Each row was made from one small tree. The marks that hang from a mark follow it in brackets, in alphabetical order. Every link used is in the known rows. Write each row's tree.
(in the rows, 128 means zero)
Known rows
fupu[ruras]: [125  97 147 136  97  90 145  96 184 122 139 108 149 160 119 106 101 115
  93 100 148  97 150 122 140 185 120 141  99 144 136 174 143 154  98 176
 145 139 170 121 104  90 104 125]
vule[dolu ruman[buro[dopun tipit]]]: [128 121 151 113 124 148 114 100 152 143 133 127 140 115 122 153 107 107
 136 102 129 121 146 152 100 111  98 121 164 125 165 141 161 149 125 105
 120 148 149 118 174 202 165 104]
buro[dopun ruman[vule] tipit]: [153 120 137 117 117 134 107 124 162 123 125 114 125  99 108 119  72 114
 154  97 123 137 139 149 110 124 102 163 158  99 171 129 144 101 114 128
 126 139 115 147 175 163 138 107]
lilid[ruras[fupu] tazuk[dolu]]: [141  95 150 147  84  82 148  84 204 131 151  99 155 185  80 120 125 141
  84  97 158  86 151 122 154 188 127 127  70 132 155 224 147 170 101 228
 161 151 208 105  77  40  98 124]
tipit[buro[dopun[melo[guto]] ruman[vule] tugop]]: [161 124 122 148 128 147  69 173 128 126 169 133 104  88 116 129  64 114
 171 101 122 151 132 128 105 114 103 163 170 122 166 113 122  94 107 127
 136 148  90 148 156 177 118 117]
tipit[buro]: [128 106 124 120 118 112 132 112 158 136 164 127 134 145 110 122  90 123
 118  92 135 102 144 113 122 157 117 145 129 149 143 149 150 136 107 169
 140 134 148 117 124 135 126 124]
buro[ruman]: [126 115 138 132 116 107 130 117 169 124 130 110 137 125 122 102  93 116
 122  90 134 103 151 117 117 162 110 151 123 120 149 156 146 133 121 154
 131 132 147 124 131 137 121 126]
lilid[tazuk]: [128 103 133 135  95  92 163  99 172 135 162 111 133 163 119 110 100 139
 112 100 142  90 155 123 138 175 113 144 112 136 141 175 143 157 109 182
 140 135 176 129 119  96 112 123]
dopun[melo]: [111 101 137 146 102 107 120 121 158 120 140 112 134 128 150 115  83 135
 124  93 135 112 138 105 122 161 123 147 124 143 141 138 137 137 111 156
 142 133 137 129 108 128  95 130]
dopun[buro[ruman[vule] tipit tugop] melo]: [144 118 139 142 105 163  63 149 149 107 129 103 130 101 144 129  72 116
 172  89 122 152 143 149 102 109 112 185 206 125 177 112 154 101 113  93
 127 141  74 146 146 200 120 102]
ruras[fupu]: [129 101 138 134  99  87 142  91 179 120 140 118 151 148 117 109 100 120
  89  90 142 102 148 112 141 183 125 127 100 138 143 166 147 156 113 182
 143 127 173 129  90  87 110 122]
guto[melo]: [110 102 129 121  99 117 145 113 155 122 152 110 134 143 144 108  89 139
 108  80 133 110 133 108 123 180 121 143 126 138 140 143 134 124 108 164
 136 136 161 122 103 107 118 151]
guto[melo[dopun[buro[tipit tugop]]]]: [133 120 123 131  95 169 119 119 154 105 172 109 114 149 155 129  83 124
 123  87 138 127 126 131 111 158 104 165 185 147 159  93 138  97 105 126
 123 116 127 139 116 154 122 137]
melo[dopun[buro[tipit]]]: [133 118 133 133  96 145 127  95 172 113 153 119 119 155 133 129  97 115
 119 104 143 104 130 126 107 152 104 153 171 155 153 103 141 121 116 142
 127 107 137 137 133 151 116 117]
tipit[buro[ruman tugop]]: [144 124 123 128 128 135 110 147 156 131 162 118 130 129 109 112  82 107
 137  91 127 124 160 129 120 145 106 164 154 129 159 148 159 116 107 140
 128 137 119 124 133 171 136 118]
vule[dolu]: [112 104 158 125 111 101 148  97 170 128 137 117 145 133 131 119 119 119
 120 109 143 105 154 114 120 143 117 127 117 131 135 164 148 153 126 162
 137 136 145 120 121 130 130 132]
vule[dolu ruman[buro[dopun[melo[guto]]]]]: [122 116 149 145 125 140  98 120 129 138 147 141 127 100 139 152 110 113
 137 110 130 115 132 125  93 109 103 108 148 137 154 130 132 152 133 118
 133 152 142 122 158 184 131 120]
lilid[ruras tazuk[fimu guto[melo]]]: [132 110 130 143  58  79 178  92 211 118 171 100 132 169 100 128 119 155
 101  56 148  90 134 100 146 198 113 148  79 149 153 197 110 159  95 209
 147 142 213 119  88  53  94 154]
tipit[buro[dopun[melo] ruman[vule[dolu]] tugop]]: [149 121 143 130 127 141  78 172 138 139 151 129 128  88 122 144  76 112
 186 109 127 156 143 144 102  96  98 158 172 108 173 131 140 106 108 119
 130 151  79 131 160 199 140 117]
buro[dopun[melo[guto]] ruman[vule] tugop]: [156 124 133 158 118 143  79 168 136 111 145 123 108  80 134 112  69 115
 163 107 124 148 132 125 114 119 104 163 163 115 165 110 115  99 116 119
 133 147  88 162 152 162 103 119]
ruman[vule]: [118 100 146 116 101 108 137 100 166 144 133 124 140 127 126 106  98 117
 118 104 133 109 143 117 128 141 127 139 129 128 154 158 135 142 121 164
 139 154 142 125 133 115 125 126]
guto[melo[dopun[buro]]]: [116 108 133 135  90 139 132 111 155 120 163 123 122 154 157 127  94 135
 114  90 141 103 116 112 107 174 110 141 156 152 149 106 122 112 110 154
 129 117 147 121 111 125 114 150]
guto[melo[dopun[buro[ruman[vule] tipit tugop]]]]: [138 121 135 127  97 180 100 135 149 115 157 113 117 128 144 129  80 114
 143  87 130 140 127 143  98 138 103 167 196 123 172 101 133  86 112 118
 121 132 108 132 140 168 138 134]
tazuk[fimu guto lilid]: [134 115 143 134  64  55 182  78 238 119 122 103 144 144 103 109 114 144
  90  61 140  90 126  65 143 158 118 146  78 165 150 162 112 163 115 210
 144 122 179 128 103  95  91 149]
buro[dopun[melo[guto]] ruman tipit tugop]: [165 133 117 165 129 156  78 163 140  79 149  99 100  92 126 115  60 117
 157  91 125 155 138 136 111 131  96 178 172 120 156  93 139  87 107 103
 131 119  95 177 150 183 100 108]
tazuk[dolu[vule[ruman]] guto lilid]: [114 117 174 114  73  79 153  99 211 145  97 109 143 140 110 115 118 124
  90  79 140  91 110  80 132 129 124 120  83 139 152 174 127 165 146 208
 147 182 171  87 105 120 127 149]
buro[dopun ruman[vule[dolu]] tipit tugop]: [157 131 152 117 125 153  99 142 162 118 130 108 126  94 118 124  85 100
 169 112 128 161 155 162 113  98  96 169 181  87 176 132 155  98 115 103
 120 144  84 153 173 197 156 105]
melo[dopun[buro[tipit]] guto]: [145 121 123 156 107 155 122  91 153  95 171 126  97 144 129 123 102 114
 112 105 142 100 124 113  98 148 106 142 165 163 138  85 124 116 127 149
 137 102 139 151 133 135  99 120]
lilid[ruras]: [126 105 145 139  99  96 147  83 192 118 150 105 149 149 119 103 102 116
  92  91 151  87 148 112 141 179 120 140  99 142 145 175 144 155 105 176
 137 143 176 125 105  89 105 129]
tugop[buro[tipit]]: [117 110 150 118 120 127 118 109 151 110 137 105 120 155 123 119  75 108
 120  95 125 117 156 124 119 164 118 156 161 144 140 126 162 139 111 138
 133 134 125 139 146 153 135 105]
ruman[buro[tugop]]: [134 117 134 134 116 136 124 121 162 131 157 122 134 135 125 107  97 112
 110  95 134 116 154 129 139 137 117 145 163 141 163 146 166 147 106 128
 122 140 141 127 127 157 137 117]
tugop[buro]: [105 106 157 127 114 105 123 112 154 124 138 118 127 156 131 113  83 111
 116 103 129 100 153 106 122 172 118 143 143 150 138 138 149 150 115 153
 133 144 130 129 136 137 127 118]
dolu[vule[ruman[buro[dopun tipit tugop]]]]: [136 133 142 102 110 153 106 127 148 144 146 126 126 106 137 125  89 103
 117  89 128 129 141 158 121 122 105 140 185 122 174 135 163 145 122 108
 103 174 135 131 157 193 157 106]

Which tree is each row?
[142 109 155 134  50  53 167  90 236 132 141 106 142 172  67 123 148 153
  83  66 158  81 137 100 159 182 130 123  54 136 156 238 123 196 116 252
 161 170 217 104  71  28  96 140] | lilid[ruras[fupu] tazuk[dolu[vule] fimu guto]]
[147 124 151 147 117 170 106 108 146 112 155 130 102 113 124 137 112  99
 143 114 136 120 130 129  76 105 101 136 174 129 150  99 122 112 141 134
 136 123 115 137 160 160 123 119] | melo[dopun[buro[ruman[vule[dolu]] tipit]] guto]
[143 109 155 111 124 146 113 107 151 147 141 134 134 102 110 148 104 115
 153 112 130 145 140 159 108  87 111 128 178 110 173 140 157 139 115 121
 123 149 117 128 179 178 161 108] | ruman[buro[dopun tipit] vule[dolu]]
[131 128 140 135 109 146  90 146 127 138 157 138 110  92 150 124  88 111
 119  92 128 127 126 135 115 122 108 127 172 138 162 121 135 146 132 118
 117 176 129 135 142 177 124 120] | dolu[vule[ruman[buro[dopun[melo[guto]] tugop]]]]
[154 122 109 155 124 138  94 155 134 112 180 129 102 117 127 127  70 128
 144 102 132 135 130 117 121 138 106 156 156 152 148 101 132 110  99 136
 140 129 111 157 129 160 102 121] | tipit[buro[dopun[melo[guto]] tugop]]
[134 118 137 157 106 134  75 157 156 104 131 107 136 116 151 119  80 120
 154  92 130 127 144 126 113 137 109 174 180 144 165 118 148 116 112 108
 127 127  92 140 121 185 104 113] | dopun[buro[ruman tugop] melo]
[124 105 131 141  79  91 175 119 172 129 168 111 120 168 122 124  98 144
 119  74 137 103 130 103 138 183 111 145 100 136 140 165 121 137 105 183
 145 137 189 119  97  83 110 147] | lilid[tazuk[guto[melo]]]
[123 115 133 131  69  72 169 103 217 129 131 110 128 174  83 120 135 165
 118  87 138  77 146  85 140 162 128 138  85 146 149 197 120 168 117 219
 163 139 186 112 108  84 106 135] | lilid[tazuk[dolu fimu guto]]
[116 115 158 131 119 134  97 121 141 149 132 136 141 108 142 155 104 117
 143 107 133 117 137 134 101 113 102 115 152 132 165 140 143 156 126 114
 128 151 138 109 157 195 144 118] | vule[dolu ruman[buro[dopun[melo]]]]
[135 104 153 146 122 136  98 132 127 144 153 148 119  86 128 146 104 125
 155 116 131 140 121 128 100  87 114 115 160 123 162 128 124 141 123 133
 138 153 112 129 159 159 126 125] | ruman[buro[dopun[melo[guto]]] vule[dolu]]
[138 130 148 115 128 163 107 115 152 133 138 121 136 116 127 146 105 100
 138 108 131 135 155 160 111 104  95 134 182 122 173 138 168 141 121  88
 114 149 128 129 167 218 169  98] | vule[dolu ruman[buro[dopun tipit tugop]]]
[131 103 161 110 123 152 120  96 151 149 144 127 141 110 114 141 113 109
 140 102 128 138 150 150 105  87 120 128 174 110 165 155 165 150 121 129
 130 155 127 111 163 170 163 114] | ruman[buro[tipit] vule[dolu]]
[129 125 145  98 109 139 113 115 148 151 142 132 127 105 131 128  92 109
 112  88 129 116 131 152 114 127 108 130 168 123 166 139 156 153 129 122
 108 170 149 124 162 180 152 110] | dolu[vule[ruman[buro[dopun tipit]]]]
[132 113 156 128 124 140  69 154 131 116 124 111 112 103 125 138  47 111
 173  97 116 151 139 141  97 130 105 172 185 113 166 105 143 108 108 112
 130 149  81 147 183 187 131 101] | tugop[buro[dopun[melo] ruman[vule] tipit]]
[131 107 177 131  66  64 162  92 231 130 119 101 146 148  95 107 121 128
  82  75 155  93 109  81 153 142 126 126  63 141 150 192 129 168 126 232
 150 172 181  93  83  77 104 157] | tazuk[dolu[vule] guto lilid[ruras]]
[153 123 120 159 129 139  90 145 137  92 143 104 104  93 122 124  65 127
 152  90 126 139 127 129  99 140  99 164 150 120 149  98 129  98 112 123
 139 115 118 165 154 162  95 113] | buro[dopun[melo[guto]] ruman tipit]
[132 129 141 114 109 156  86 140 136 140 145 122 122  97 149 134  78 111
 129  83 127 140 133 158 115 120 107 144 188 123 173 122 158 141 120 101
 108 176 121 133 153 202 142 109] | dolu[vule[ruman[buro[dopun[melo] tipit tugop]]]]
[131 108 156 136 113 145  74 130 147 120 118 112 138  96 141 148  90 122
 178  93 126 144 140 146  82  98 114 163 182 120 163 123 149 118 123 107
 135 136  86 127 153 196 127 111] | dopun[buro[ruman[vule[dolu]] tipit] melo]
[132 108 142 135 108 146  71 132 146 117 120 109 133 100 138 135  74 125
 168  85 122 137 132 142  92 115 115 172 187 127 169 117 149 110 116 112
 135 138  94 135 152 183 115 107] | dopun[buro[ruman[vule] tipit] melo]
[148 115 151 127 121 169  85 142 142 132 147 126 127  92 128 148  88 116
 172 107 128 173 141 162 112  76 109 147 202 110 183 122 158 125 105  93
 122 151  85 139 168 206 153 107] | ruman[buro[dopun[melo] tipit tugop] vule[dolu]]
[158 126 132 135 116 158  76 162 146 108 134 102 118  83 130 125  52 115
 175  95 122 166 143 154 115 114 100 185 185  98 179 112 144  89 104  99
 125 144  78 160 164 195 127 105] | buro[dopun[melo] ruman[vule] tipit tugop]
[134 118 129 159 100 135 131 100 155 108 169 138 102 143 136 118 110 115
 105 111 146  87 121  96 105 156 107 130 147 171 134  94 112 128 128 163
 139 110 144 142 124 118  94 129] | melo[dopun[buro] guto]
[123 117 154 122 130 132 102 123 148 111 132 100 120 140 117 119  70 100
 135  90 121 122 163 131 106 158 111 165 165 127 148 130 165 127 114 127
 128 137 116 134 159 169 139 103] | tugop[buro[ruman tipit]]
[127 105 130 143 103 133  95 116 155  99 136 107 130 132 150 133  82 136
 142  87 134 123 131 128 107 141 118 165 173 157 150 110 153 125 108 123
 137 118 116 143 123 164 100 110] | dopun[buro[tipit] melo]
[117 104 164 117  69  83 160 115 200 134 118 102 133 143 118 110 109 148
  97  62 143 112  96  74 133 145 129 127  85 136 144 165 118 143 130 220
 149 168 164  92  81  91 118 175] | tazuk[dolu[vule] guto[melo] lilid]
[147 121 154 121 116 157  88 127 166 117 126 111 137 112 128 129 102  99
 162 105 128 144 155 159 102  98 104 168 201 120 171 135 165 116 122  97
 122 144  82 138 157 200 154  99] | dopun[buro[ruman[vule[dolu]] tipit tugop]]
[148 118 155 112 124 134 113 123 161 128 123 113 131  93 110 132  90 112
 165 105 129 143 145 155  99 107 100 152 159  93 167 139 147 112 121 122
 126 142 105 142 178 176 149 110] | buro[dopun ruman[vule[dolu]] tipit]
[135 108 125 163 113 142  92 116 139  87 149 111 112 122 144 130  87 133
 135  87 130 121 123 118 100 140 118 155 169 166 138  94 136 119 116 128
 146 115 117 156 125 152  83 112] | dopun[buro[tipit] melo[guto]]
[139 115 149 143 131 146  66 153 119 107 135 116  95  94 124 134  53 106
 168  98 112 150 135 131  92 127 106 162 179 118 157  93 129 104 116 114
 136 148  83 158 183 175 118 104] | tugop[buro[dopun[melo[guto]] ruman[vule] tipit]]
[159 123 132 116 118 163 103 125 154 137 152 126 124 108 114 126  81 111
 141 103 127 152 141 160 130 102 110 156 195 119 188 122 163 120 100 106
 115 151 109 146 171 183 152 102] | ruman[buro[dopun tipit tugop] vule]
[131 107 171 110  60  72 143  61 239 144 104  95 173 141  88 113 140 139
  51  67 153  78 135  95 139 159 134 120  64 149 170 218 129 195 131 242
 146 183 199  93  87  66 105 140] | tazuk[dolu[vule[ruman]] fimu lilid[ruras[fupu]]]
[148 126 157 125 117 128 111 146 165 130 126 122 131  94 123 119  94 103
 164 120 133 144 153 146 120 108  96 154 159  98 172 146 140 115 121 120
 119 156  91 143 161 175 147 116] | buro[dopun ruman[vule[dolu]] tugop]
[161 134 131 155 112 183  91 123 150 104 165 123  96 117 122 120  94  94
 135 107 132 129 134 133  95 119  99 159 193 135 162  86 124  97 128 121
 128 123 103 153 153 166 118 115] | melo[dopun[buro[ruman[vule] tipit tugop]] guto]
[154 120 152 114 123 161 105 121 151 138 146 128 129 104 114 139 101 107
 154 112 130 159 148 167 117  79 106 142 198 109 181 135 166 129 110 101
 117 152 100 140 175 198 167 104] | ruman[buro[dopun tipit tugop] vule[dolu]]
[121 107 163 118 116 115 126 117 163 144 122 120 144 101 120 118 109 108
 144 105 131 121 154 129 104 117 114 136 132 100 156 169 142 136 132 151
 133 156 123 113 148 149 144 128] | buro[ruman[vule[dolu]]]
[144 104 147 135  73  70 168  59 236 118 132  88 161 143 101 101 115 140
  69  69 152  82 144  88 143 170 119 151  81 166 154 182 126 171 103 216
 136 133 188 132 104  74  85 143] | tazuk[fimu lilid[ruras]]
[106 122 143 113  51 109 140 121 203 124 129 131 112 150 120 132 136 161
 116  68 138  94 100  81 111 149 128 131 127 151 153 144 100 140 136 204
 145 149 153 100  99 106 115 167] | tazuk[dolu[vule] fimu guto[melo[dopun[buro]]]]
[137 116 157 112 126 135  92 133 145 124 126 115 114 116 112 130  61 100
 159 102 119 136 146 146 104 132 102 165 179 114 166 116 151 115 115 119
 124 149  95 145 188 179 150 100] | tugop[buro[dopun ruman[vule] tipit]]
[160 130 118 128 128 131 102 157 157 127 161 124 121 118 106 117  74 113
 150 100 130 130 148 136 122 142  94 167 161 130 166 131 149 105 101 132
 123 131 113 143 150 177 136 113] | tipit[buro[dopun ruman tugop]]
[139 107 133 137  76  80 168  77 212 127 163  98 144 163  93 112 120 151
  91  84 152  75 162 116 146 189 116 150  88 150 153 202 131 176  96 209
 142 137 202 129 110  60  92 127] | lilid[ruras tazuk[fimu]]
[126 103 130 170 104 120  95 122 142 100 147 123 118 122 153 123  94 136
 129  96 136 105 124 101 106 146 120 145 152 173 135 107 124 133 120 144
 147 121 124 146 114 134  77 124] | dopun[buro melo[guto]]
[146 129 130 130 124 148 112 131 169 101 135  90 129 123 118 100  77 102
 132  84 126 136 167 145 123 144 105 179 164 112 160 138 167 109 109 115
 123 130 118 146 140 177 136 108] | buro[ruman tipit tugop]
[123 127 145 117 102 139  90 147 140 152 144 133 128  98 155 126  84 112
 124  91 130 127 133 142 121 124 109 135 175 131 172 131 147 153 124 112
 108 178 126 127 144 188 137 117] | dolu[vule[ruman[buro[dopun[melo] tugop]]]]
[136 106 163 116 115 125 123 117 155 161 142 147 137 105 115 140 110 118
 146 118 134 129 135 141 115  96 113 118 160 119 172 150 144 151 118 135
 124 156 123 119 168 160 156 120] | ruman[buro[dopun] vule[dolu]]
[150 123 151 157 122 142  81 167 138 113 141 123 110  74 139 126  84 111
 173 116 130 155 137 131 105  99 100 152 162 109 162 120 120 104 126 117
 133 149  80 155 155 177 117 121] | buro[dopun[melo[guto]] ruman[vule[dolu]] tugop]
[128 127 155 122 122 145 111 122 154 146 140 134 141 116 131 141 112  99
 132 117 134 119 153 146 114 111  98 121 167 130 172 149 155 155 124 103
 115 157 131 121 160 205 164 110] | vule[dolu ruman[buro[dopun tugop]]]
